Known rows, with every way that one mark hangs from another
{j_907 {j_44 j_665 {j_753 j_890}}}: [ 0.09, -0.11, -0.01,  0.12, -0.62,  0.15,  0.26,  0.05,  0.07, -0.39,
  0.12,  0.11, -0.48,  0.17,  0.09, -0.07,  0.36, -0.13,  0.45, -0.43,
 -0.02]
{j_753 {j_44 j_665} j_890}: [ 0.15, -0.15, -0.02,  0.04,  0.22,  0.10,  0.08,  0.11, -0.07, -0.19,
 -0.10, -0.06, -0.06,  0.20,  0.22, -0.19,  0.22,  0.00, -0.07, -0.36,
 -0.15]
{j_890 j_753}: [ 0.12, -0.08, -0.01,  0.04, -0.04, -0.07, -0.27, -0.32,  0.38, -0.18,
 -0.22, -0.50, -0.14, -0.09,  0.15,  0.24, -0.15,  0.04,  0.42, -0.32,
 -0.39]
{j_907 {j_44 j_665 j_753}}: [ 0.14, -0.13, -0.03, -0.13, -0.22,  0.12,  0.25, -0.22,  0.09, -0.20,
  0.16,  0.14, -0.48,  0.13,  0.05, -0.05,  0.09, -0.11,  0.44, -0.40,
 -0.02]
{j_650 {j_44 j_665 {j_753 j_890} j_907}}: [ 0.06, -0.19,  0.38,  0.06, -0.25, -0.07,  0.04,  0.18, -0.38, -0.20,
  0.11,  0.27, -0.32,  0.24,  0.01, -0.17,  0.38, -0.21,  0.12, -0.39,
  0.14]
{j_44 j_665 j_753 j_907}: [ 0.08, -0.22,  0.09, -0.11,  0.07, -0.21,  0.08, -0.22, -0.24, -0.31,
 -0.08,  0.22, -0.33,  0.18,  0.02, -0.06,  0.12,  0.02,  0.35, -0.38,
  0.15]
{j_650 j_44}: [ 0.13, -0.04,  0.24, -0.02,  0.22,  0.01, -0.18, -0.11,  0.20, -0.11,
  0.02, -0.30, -0.15,  0.29,  0.06, -0.14, -0.14, -0.12,  0.07, -0.34,
 -0.38]
{j_782 j_650}: [-0.04, -0.20,  0.13,  0.06, -0.01, -0.09, -0.04, -0.21,  0.45, -0.30,
 -0.31, -0.38, -0.18,  0.56,  0.03, -0.04,  0.04,  0.07,  0.28, -0.33,
 -0.59]
{j_890 j_753 j_907}: [ 0.17, -0.03,  0.07,  0.19, -0.06,  0.09,  0.03, -0.36,  0.39, -0.46,
 -0.17, -0.45, -0.13, -0.21,  0.25,  0.27, -0.17,  0.05,  0.34, -0.33,
 -0.50]
{j_887 {j_890 j_907}}: [ 0.12,  0.20,  0.15,  0.07,  0.13,  0.02,  0.12, -0.24,  0.04, -0.57,
 -0.12, -0.27, -0.13, -0.21,  0.30,  0.00,  0.00,  0.04,  0.25, -0.38,
 -0.48]
{j_782 j_88 j_650}: [-0.24, -0.14, -0.17,  0.03,  0.03, -0.18, -0.04, -0.13,  0.22, -0.11,
 -0.20, -0.41, -0.17,  0.67,  0.20, -0.07, -0.01,  0.09,  0.21, -0.38,
 -0.89]
{j_44 j_665 {j_753 {j_890 j_887}} j_907}: [ 0.03, -0.26,  0.19,  0.13, -0.59, -0.10, -0.14,  0.10, -0.21, -0.46,
 -0.13,  0.26, -0.28,  0.26,  0.30, -0.13,  0.05, -0.01, -0.06, -0.34,
  0.15]
{j_782 j_88 {j_650 {j_44 j_753 j_907}}}: [-0.27, -0.23,  0.03, -0.11,  0.11, -0.27, -0.10,  0.09, -0.07,  0.19,
  0.03, -0.01, -0.41,  0.68,  0.02,  0.00,  0.09, -0.13,  0.12, -0.39,
 -0.57]
{j_890 j_887 {j_907 {j_44 j_665 j_753}}}: [ 0.17, -0.14,  0.08,  0.01, -0.52,  0.34,  0.36, -0.24,  0.11, -0.43,
  0.16,  0.27, -0.42,  0.03,  0.37, -0.07, -0.28, -0.11, -0.02, -0.38,
 -0.16]
{j_887 j_890}: [ 0.09,  0.16,  0.07, -0.06,  0.16, -0.15, -0.20, -0.19,  0.06, -0.28,
 -0.16, -0.33, -0.15, -0.06,  0.17, -0.02,  0.02,  0.05,  0.33, -0.36,
 -0.36]
{j_782 j_88 {j_650 {j_44 j_665}}}: [-0.20, -0.21,  0.19, -0.13,  0.10, -0.04,  0.17, -0.10, -0.31,  0.26,
  0.07, -0.07, -0.16,  0.61,  0.12, -0.34,  0.11, -0.11, -0.08, -0.42,
 -0.72]
{j_890 j_907}: [ 0.15,  0.01,  0.09,  0.20,  0.07,  0.09,  0.16, -0.27,  0.35, -0.69,
 -0.17, -0.33, -0.13,  0.12,  0.23, -0.01, -0.15,  0.07,  0.23, -0.36,
 -0.51]
{j_753 j_890}: [ 0.06, -0.04,  0.07,  0.30, -0.28, -0.03, -0.16,  0.03,  0.33, -0.60,
 -0.23, -0.42, -0.15,  0.30,  0.16, -0.06,  0.15,  0.04,  0.29, -0.33,
 -0.37]
{j_44 j_665 {j_753 j_890}}: [ 0.06, -0.13,  0.20,  0.23, -0.35,  0.08,  0.34,  0.03,  0.05, -0.39,
 -0.08,  0.19, -0.29,  0.19,  0.17, -0.09,  0.35,  0.00,  0.37, -0.45,
 -0.11]
{j_890 {j_753 j_44} j_887}: [ 0.20, -0.14, -0.13, -0.15,  0.26,  0.04, -0.52, -0.12,  0.43,  0.21,
 -0.18, -0.37, -0.03, -0.08,  0.43,  0.27, -0.57,  0.03, -0.26, -0.24,
 -0.34]
{j_890 {j_753 j_44}}: [ 0.21, -0.11, -0.20, -0.12,  0.49, -0.02, -0.32, -0.14,  0.39,  0.14,
 -0.16, -0.45, -0.09, -0.11,  0.20,  0.30, -0.22,  0.03,  0.11, -0.30,
 -0.35]
{j_907 {j_44 j_665 {j_753 {j_890 j_887}}}}: [ 0.09, -0.16,  0.05,  0.11, -0.90,  0.21,  0.03,  0.09,  0.11, -0.36,
  0.10,  0.19, -0.42,  0.20,  0.31, -0.12,  0.01, -0.12,  0.06, -0.38,
 -0.03]
{j_44 j_753}: [ 0.10, -0.09,  0.03,  0.05,  0.08, -0.02,  0.08, -0.16,  0.47, -0.30,
 -0.13, -0.04, -0.32,  0.25,  0.13,  0.10, -0.06,  0.04,  0.44, -0.40,
 -0.31]
{j_650 {j_44 j_753 j_907}}: [ 0.09, -0.12,  0.19, -0.10,  0.21, -0.18, -0.19,  0.01,  0.04, -0.11,
  0.07,  0.02, -0.36,  0.28, -0.03,  0.01, -0.01, -0.17,  0.19, -0.34,
 -0.05]
{j_890 {j_753 {j_44 j_907}} j_887}: [ 0.17, -0.21, -0.21, -0.21,  0.26, -0.22, -0.81, -0.07,  0.14,  0.10,
 -0.21, -0.37, -0.06, -0.06,  0.34,  0.25, -0.52,  0.02, -0.29, -0.22,
 -0.07]
{j_220 j_665}: [ 0.11, -0.06,  0.10,  0.12,  0.28, -0.04, -0.29, -0.21,  0.31, -0.29,
 -0.05, -0.45, -0.15,  0.56,  0.13, -0.13, -0.11,  0.09,  0.30, -0.33,
 -0.14]

Rows
[ 0.15, -0.04, -0.10, -0.40,  0.49, -0.28, -0.37, -0.12, -0.59,  0.25,
 -0.08, -0.13, -0.11, -0.51,  0.16,  0.12,  0.09, -0.02,  0.05, -0.31,
  0.16]
{j_887 {j_890 {j_753 {j_44 j_665 j_907}}}}
[-0.22, -0.13,  0.08, -0.05,  0.10, -0.10, -0.08, -0.02,  0.09,  0.17,
  0.01, -0.34, -0.21,  0.68,  0.12, -0.14, -0.01, -0.10,  0.01, -0.37,
 -0.90]
{j_782 j_88 {j_650 j_44}}
[ 0.10, -0.17, -0.13,  0.03,  0.00, -0.15, -0.68,  0.23,  0.09, -0.35,
 -0.22, -0.26, -0.06,  0.33,  0.35, -0.06, -0.22, -0.01, -0.41, -0.23,
 -0.06]
{j_753 {j_44 j_907} {j_890 j_887}}
[ 0.17,  0.11, -0.16, -0.24,  0.53, -0.08, -0.35, -0.09,  0.12,  0.28,
 -0.13, -0.40, -0.08, -0.45,  0.26,  0.29, -0.09,  0.02,  0.14, -0.32,
 -0.34]
{j_887 {j_890 {j_753 j_44}}}
[ 0.09, -0.08,  0.22,  0.42, -0.60,  0.27,  0.17,  0.07,  0.46, -0.71,
 -0.15,  0.06, -0.24,  0.19,  0.50,  0.09, -0.15,  0.03, -0.01, -0.37,
 -0.43]
{j_44 {j_753 {j_890 j_887 j_907}}}
[ 0.14, -0.05,  0.05,  0.28, -0.66,  0.28,  0.34, -0.10, -0.08, -0.78,
  0.09, -0.13, -0.30,  0.05,  0.21, -0.19,  0.28, -0.09,  0.21, -0.37,
 -0.22]
{j_753 {j_890 {j_907 {j_44 j_665}}}}
[-0.24, -0.28,  0.10, -0.21,  0.13, -0.30, -0.10, -0.06, -0.62,  0.18,
  0.05, -0.05, -0.21,  0.63,  0.03, -0.35,  0.17, -0.11, -0.09, -0.37,
 -0.44]
{j_782 j_88 {j_650 {j_44 j_665 j_907}}}
[ 0.09, -0.20,  0.32, -0.19,  0.19, -0.12,  0.04, -0.08, -0.37, -0.03,
  0.12,  0.31, -0.34,  0.20, -0.04, -0.15,  0.12, -0.19,  0.13, -0.39,
  0.13]
{j_650 {j_44 j_665 j_753 j_907}}
[ 0.25, -0.19,  0.05, -0.10,  0.20,  0.27,  0.02, -0.22,  0.02,  0.03,
 -0.09, -0.05,  0.02, -0.29,  0.54,  0.13, -0.45,  0.02, -0.41, -0.31,
 -0.29]
{j_890 {j_753 {j_44 j_665}} j_887 j_907}
[-0.23, -0.22,  0.20, -0.15,  0.05,  0.04,  0.41, -0.02, -0.21,  0.40,
  0.13,  0.27, -0.34,  0.59,  0.13, -0.17,  0.19, -0.13,  0.09, -0.49,
 -0.65]
{j_782 j_88 {j_650 {j_44 j_665 j_753}}}
[ 0.21, -0.06, -0.07,  0.09, -0.63,  0.21, -0.28, -0.32,  0.44, -0.40,
 -0.01, -0.47, -0.27, -0.22,  0.41,  0.28, -0.51, -0.07,  0.02, -0.27,
 -0.42]
{j_890 j_753 j_887 {j_907 j_44}}
[ 0.05, -0.11,  0.16,  0.29, -0.58,  0.08, -0.12,  0.14,  0.49, -0.43,
 -0.18, -0.01, -0.27,  0.33,  0.38,  0.04, -0.12,  0.01,  0.04, -0.36,
 -0.31]
{j_44 {j_753 {j_890 j_887}}}
[ 0.16, -0.22, -0.13, -0.27,  0.66, -0.19, -0.21, -0.12, -0.36, -0.11,
 -0.11, -0.03, -0.11,  0.16,  0.09, -0.18, -0.01,  0.01, -0.10, -0.31,
  0.13]
{j_753 {j_44 j_665 j_907}}
[ 0.14,  0.14,  0.06, -0.11, -0.24,  0.20,  0.54, -0.20, -0.23, -0.36,
  0.22,  0.24, -0.48, -0.34,  0.21, -0.02,  0.22, -0.12,  0.41, -0.46,
 -0.13]
{j_887 {j_890 {j_907 {j_44 j_665 j_753}}}}
[ 0.17, -0.08,  0.14,  0.18, -0.32,  0.13, -0.19, -0.33,  0.42, -0.41,
 -0.20, -0.39, -0.08, -0.20,  0.49,  0.25, -0.53,  0.06, -0.05, -0.28,
 -0.52]
{j_890 j_753 j_887 j_907}
[ 0.22, -0.22, -0.03, -0.23,  0.24,  0.09, -0.29, -0.19,  0.03,  0.28,
 -0.13, -0.10,  0.00, -0.15,  0.43,  0.06, -0.44,  0.02, -0.34, -0.29,
 -0.14]
{j_890 {j_753 {j_44 j_665}} j_887}
[ 0.18,  0.12,  0.05, -0.09, -0.34,  0.14,  0.15, -0.36, -0.31, -0.24,
  0.12, -0.22, -0.30, -0.65,  0.23,  0.12,  0.12, -0.11,  0.37, -0.36,
 -0.20]
{j_887 {j_890 j_753 {j_907 {j_44 j_665}}}}
[ 0.19,  0.02, -0.03, -0.33,  0.51, -0.03, -0.11, -0.17, -0.31,  0.38,
 -0.05, -0.12, -0.05, -0.51,  0.25,  0.13,  0.06, -0.01,  0.06, -0.36,
 -0.10]
{j_887 {j_890 {j_753 {j_44 j_665}}}}
[ 0.18, -0.08,  0.00,  0.02, -0.27,  0.26,  0.56, -0.28,  0.08, -0.47,
  0.17,  0.19, -0.45, -0.01,  0.15, -0.02,  0.09, -0.12,  0.37, -0.43,
 -0.16]
{j_890 {j_907 {j_44 j_665 j_753}}}
[-0.26, -0.21,  0.01, -0.12,  0.14, -0.36, -0.34,  0.01, -0.19,  0.07,
 -0.03, -0.33, -0.24,  0.71,  0.03, -0.15,  0.02, -0.11, -0.02, -0.33,
 -0.64]
{j_782 j_88 {j_650 {j_44 j_907}}}
[ 0.21, -0.14,  0.07,  0.00, -0.61,  0.26, -0.03, -0.38,  0.03, -0.31,
  0.07, -0.18, -0.25, -0.28,  0.41,  0.08, -0.37, -0.10, -0.05, -0.30,
 -0.23]
{j_890 j_753 j_887 {j_907 {j_44 j_665}}}
[ 0.22,  0.06,  0.04, -0.19,  0.48,  0.14,  0.20, -0.22, -0.33,  0.09,
 -0.04, -0.07, -0.05, -0.66,  0.37,  0.16,  0.03,  0.00,  0.00, -0.38,
 -0.25]
{j_887 {j_890 {j_753 {j_44 j_665}} j_907}}
[ 0.15,  0.21, -0.05, -0.02, -0.18,  0.08,  0.03, -0.22,  0.06, -0.56,
  0.09, -0.34, -0.34, -0.24,  0.22,  0.02,  0.02, -0.10,  0.32, -0.37,
 -0.39]
{j_887 {j_890 {j_907 j_44}}}
[ 0.19, -0.28, -0.09, -0.30,  0.25, -0.15, -0.54, -0.15, -0.26,  0.20,
 -0.15, -0.10, -0.04, -0.13,  0.34,  0.08, -0.40,  0.01, -0.36, -0.24,
  0.12]
{j_890 {j_753 {j_44 j_665 j_907}} j_887}
[ 0.18, -0.03, -0.03,  0.10, -0.44,  0.21, -0.13, -0.24,  0.39, -0.64,
  0.02, -0.31, -0.27,  0.12,  0.39, -0.03, -0.47, -0.08, -0.11, -0.29,
 -0.42]
{j_890 j_887 {j_907 j_44}}
[ 0.11, -0.26, -0.02, -0.04, -0.02, -0.10, -0.42,  0.17, -0.33, -0.25,
 -0.15,  0.03, -0.05,  0.25,  0.36, -0.24, -0.09, -0.01, -0.49, -0.27,
  0.13]
{j_753 {j_44 j_665 j_907} {j_890 j_887}}
[ 0.19, -0.14,  0.12,  0.14, -0.05,  0.34,  0.16,  0.07, -0.07, -0.41,
 -0.09,  0.07,  0.00,  0.09,  0.56, -0.20, -0.17,  0.01, -0.53, -0.34,
 -0.28]
{j_753 {j_44 j_665} {j_890 j_887 j_907}}
[ 0.14, -0.11,  0.11,  0.26, -0.89,  0.31,  0.13, -0.04, -0.02, -0.74,
  0.07, -0.08, -0.24,  0.09,  0.42, -0.23, -0.07, -0.10, -0.17, -0.33,
 -0.21]
{j_753 {j_890 j_887 {j_907 {j_44 j_665}}}}
[ 0.00, -0.13,  0.01,  0.23, -0.31, -0.20, -0.18,  0.13,  0.14, -0.59,
 -0.16, -0.08, -0.35,  0.28,  0.07,  0.08,  0.26,  0.00,  0.42, -0.34,
 -0.05]
{j_44 {j_753 j_890} j_907}
[ 0.08, -0.09, -0.06,  0.18, -0.88,  0.16, -0.20,  0.17,  0.52, -0.44,
  0.02, -0.09, -0.44,  0.28,  0.33,  0.07, -0.13, -0.13,  0.11, -0.34,
 -0.23]
{j_907 {j_44 {j_753 {j_890 j_887}}}}
[ 0.14, -0.02,  0.00,  0.33, -0.90,  0.26, -0.14,  0.03,  0.38, -0.82,
 -0.01, -0.36, -0.27,  0.17,  0.43, -0.06, -0.20, -0.09, -0.10, -0.26,
 -0.43]
{j_753 {j_890 j_887 {j_907 j_44}}}
